Each row was made from one walk, in order. Every step used is in the known rows, and no mark comes twice. Write each row's walk.
In the rows, 128 means zero.
Known rows:
tefis, tate, dasub, tufik, vego, puzon, ledi: [119 186 123 107 128 187 160 113 114 124 143 137  96  69 103 130 124 203
 150 153 152  82 183 116 108]
bagile, ledi: [134 144 163 135 120 162 131 108 128  95 122 118 111 117 139 105 117 137
 128 130 145 111 144 120 148]
ledi, bagile: [142 148 106 133 151 138 139 107 133  72 121 127 136 126  95 119 115 149
 121 155 120 112 143 133 126]
tufik, dasub, tate, tefis: [149 109 184 103 129 145 176  88 143  96 127 120  83  91  93 127 150 167
 127 154 173 111 148 131 155]
guku, ledi: [133 156 158 144 139 166 149 127 134 130 122 133 122 133 120 118 137 138
 116 145 167 118 123 120 139]
vego, tufik, dasub, tate: [148 111 164 123 136 131 185  92 132  39 123 126  91 107 105 131 160 180
 132 127 157 128 160 136 154]
tefis, tate, dasub, tufik, vego, puzon: [130 183 109 101 135 168 156 106 117 122 144 130 103  68  90 136 127 189
 150 143 138  81 192 117 101]
tefis, tate, dasub, tufik: [142 165 123 113 137 169 155  99 125 115 133 130  92  80 117 139 126 171
 143 131 156 110 150 118 123]
guku, ledi, tufik: [133 177 150 145 124 168 173 137 134  51 120 141 134 119 126 125 132 138
 118 149 155 123 136 136 141]
tate, dasub: [158 163 135 132 132 134 164 106 126 110 131 138 105  95 108 117 153 144
 138 145 154 128 119 113 130]
puzon, vego, tufik, dasub: [137 133 131 140 124 133 198  92  95  71 118 110 112  99 119 113 142 185
 136 152 134 134 164 141 139]
dasub, puzon, ledi, guku: [120 185 190 125 113 159 132  96 153 131 116 144 113 146 101 104 152 181
 128 143 152 125 117 117 112]
tufik, vego, puzon, dasub: [110 142  98 120 142 152 152 114 133 108 140 121 122  97  74 115 118 155
 142 150 125  84 185 122 100]
tate, dasub, puzon, ledi, tufik, vego: [133 218 156 142 106 143 180 106 135  41 136 157  95  82  90 105 144 196
 147 154 138 115 142 122 121]
tufik, vego, puzon, dasub, tate: [107 129 105 104 149 154 156 102 137  72 139 118  98  97  70 115 126 173
 132 140 148  80 172 124 112]
tate, dasub, tufik, vego, puzon: [148 205 119 108 127 163 174 107 117 131 145 127 125  71  85 117 144 163
 157 143 116  92 191 115 104]
bagile, ledi, puzon, dasub: [110 143 137 126 119 172 135  87 110  73 125 129 109 104 120  90 101 158
 131 137 157 104 140 119 134]
tefis, tate, dasub, puzon, ledi: [122 166 156 131 128 154 141  91 132 101 132 155  69  95 104 121 131 210
 132 145 178 114 111 112 117]
bagile, ledi, tufik, vego, puzon: [120 184 138 126 104 162 156 125 123  21 132 126 131  91 116 109 115 154
 139 144 113  86 202 136 128]
dasub, pemiv: [139 141 157 114 159 144 145 109 140  86 124 122  93 119 106 117 132 136
 118 132 179 128 137 127 132]
tate, dasub, tufik: [161 183 134 119 128 163 174  98 123 125 132 128 116  83 113 121 142 144
 150 131 136 124 145 115 125]
tefis, tate, dasub, tufik, vego: [137 179 116 115 137 164 159 106 126 110 139 125  91  75 105 136 124 180
 151 138 146  90 180 119 123]
guku, ledi, tufik, vego, puzon, dasub, tate: [ 97 154 119 119 136 179 184 120 121   4 134 139 113  98  87 124 127 175
 120 146 168  89 164 134 125]
tefis, tate, dasub: [138 145 124 124 141 142 147 106 127 100 131 139  83  91 112 136 136 172
 133 144 171 113 128 116 126]
tefis, tate, dasub, pemiv: [132 138 137 109 159 143 148  99 117  75 133 141  63  90 105 136 133 175
 124 138 206 118 129 117 126]
puzon, vego, tufik: [133 166 120 150 118 147 179  96 113  33 113 103 110 114 128 113 132 177
 129 138 130 135 147 145 138]
dasub, tufik: [152 174 141 120 131 175 155 108 149 138 123 108 130 107 121 120 121 131
 142 124 119 117 165 129 128]

Write each row's walk:
[126 160 149 122 127 173 144 125 138 138 127 135 126 113 110 108 132 161
 126 159 145 110 142 123 110] | vego, puzon, ledi
[139 188 136 133 123 128 169  71 105  98 128 134  92  91  93  94 146 194
 134 145 146 128 104 115 110] | tate, dasub, puzon, vego
[114 118 104 117 144 160 148 101 127 115 132 129 126 103  89 119 116 144
 131 142 141 110 145 120  96] | vego, puzon, dasub
[128 155 126 139 140 164 146 116 134  76 119 136 125 127 114 111 113 166
 121 168 142 116 132 131 136] | puzon, ledi, bagile
[145 192 131 121 131 170 159 118 152 132 131 100 127 100 106 117 120 143
 152 132 106  94 202 130 128] | dasub, tufik, vego
[134 162 152 137 105 163 156 117 129  15 120 126 122 103 144 112 113 136
 131 133 132 117 157 136 150] | bagile, ledi, tufik
[131 172 142 114 132 137 187  81  83  51 121 124 102  93  96  93 141 205
 126 157 165 126 162 144 129] | ledi, puzon, vego, tufik, dasub, pemiv
[135 135 156 122 132 120 169  79 110 155 124 124 107  98  89  94 138 191
 133 158 135 120 141 124 115] | tufik, dasub, puzon, vego
[121 184 143 124 108 165 142  89  93  80 118 113 113 104 131  73 114 180
 124 151 147 103 138 129 137] | bagile, ledi, puzon, vego
[136 178 132 128 116 135 186  88  93  75 120 122 120  95 102  93 144 202
 134 163 135 122 162 143 129] | ledi, puzon, vego, tufik, dasub
[122 166 125 125 132 137 150  75 109  91 129 136  71  87  99 115 129 216
 129 144 165 113 114 118 109] | tefis, tate, dasub, puzon, vego
[117 136 102 105 140 186 159  93 124 129 133 120 135  90  94 122 106 144
 141 129 124 107 169 122  94] | vego, puzon, dasub, tufik
[122 178 151 137 121 158 189 101  77  92 121 136 125 108 108  97 146 202
 122 167 166 118 148 134 136] | guku, ledi, puzon, vego, tufik, dasub
[106 192 125 125 134 196 164 108 114 120 134 130 128 104  92 104 111 169
 136 146 155  88 168 121 122] | guku, ledi, puzon, dasub, tufik, vego
[133 180 157 113 103 152 194  67 102  15 119 115  90  85  91 101 146 224
 127 160 160 113 155 151 146] | ledi, puzon, vego, tufik, dasub, tate, tefis
[134 198 120 120 122 147 155  98 114 106 117 114 122 107 106  80 129 179
 124 164 140 112 130 136 121] | ledi, puzon, vego
[119 197 139 132 126 170 159 111  98 121 118 127 125 120 113  86 133 181
 112 167 169 109 118 129 129] | guku, ledi, puzon, vego
[150 156 149 115 153 134 165  99 115  79 133 141  83  93 100 118 151 149
 128 137 191 134 121 114 128] | tate, dasub, pemiv
[130 134 163 128 140 134 156  88 122 132 127 152 116 110  82 103 126 195
 130 170 136 115 144 121 119] | tufik, dasub, puzon, ledi, bagile
[125 154 173 118 111 163 127 102 121 105 115 124 125 139 135 111 145 139
 129 132 152 113 145 116 138] | bagile, ledi, guku
[126 187 145 150 114 137 163  74 123  41 116 116 100 118 101 102 129 204
 129 126 121 131 135 139 118] | dasub, puzon, vego, tufik
[126 150 175  99 104 179 191 109 133  39 129 142 107  77  97 124 140 188
 125 171 160 106 163 142 132] | vego, puzon, ledi, tufik, dasub, tate, tefis
[117  91 120 114 154 158 158  84 144  52 123 118  79 110 104 119 121 155
 121 122 179 118 113 124 139] | puzon, dasub, tate
[150  93 163 102 151 128 169  99 137 121 126 125  92 103 100 116 155 163
 126 146 170 115 140 124 147] | tufik, dasub, tate
[124 166 169 122 117 171 144 121 145 131 113 133 122 144 128 114 156 152
 129 157 164 127 128 120 130] | puzon, ledi, guku
[118 207 141 147 116 170 173 105  93  57 116 129 123 122 116  96 138 196
 116 154 161 118 134 138 135] | guku, ledi, puzon, vego, tufik
[117 167 129 130 139 151 138  83 116  65 131 161  81  98  90 124 117 222
 126 157 166 107 117 117 112] | tefis, tate, dasub, puzon, ledi, bagile
[134 120 137 124 131 135 200  80 100  33 116 108  87  98 115 112 150 203
 127 142 156 128 151 143 150] | puzon, vego, tufik, dasub, tate
[119 192 145 139  97 165 156  84  88  22 116 114 111 106 135  83 118 194
 128 138 141 112 154 138 143] | bagile, ledi, puzon, vego, tufik
[130 148 150 114 117 161 182 130 123 100 129 149 138  86 107 116 139 166
 134 175 137 114 168 134 114] | vego, puzon, ledi, tufik, dasub
[138 186 172 139 118 146 157  92 131 110 131 156  89  99 100 101 147 189
 137 146 160 129 101 108 119] | tate, dasub, puzon, ledi
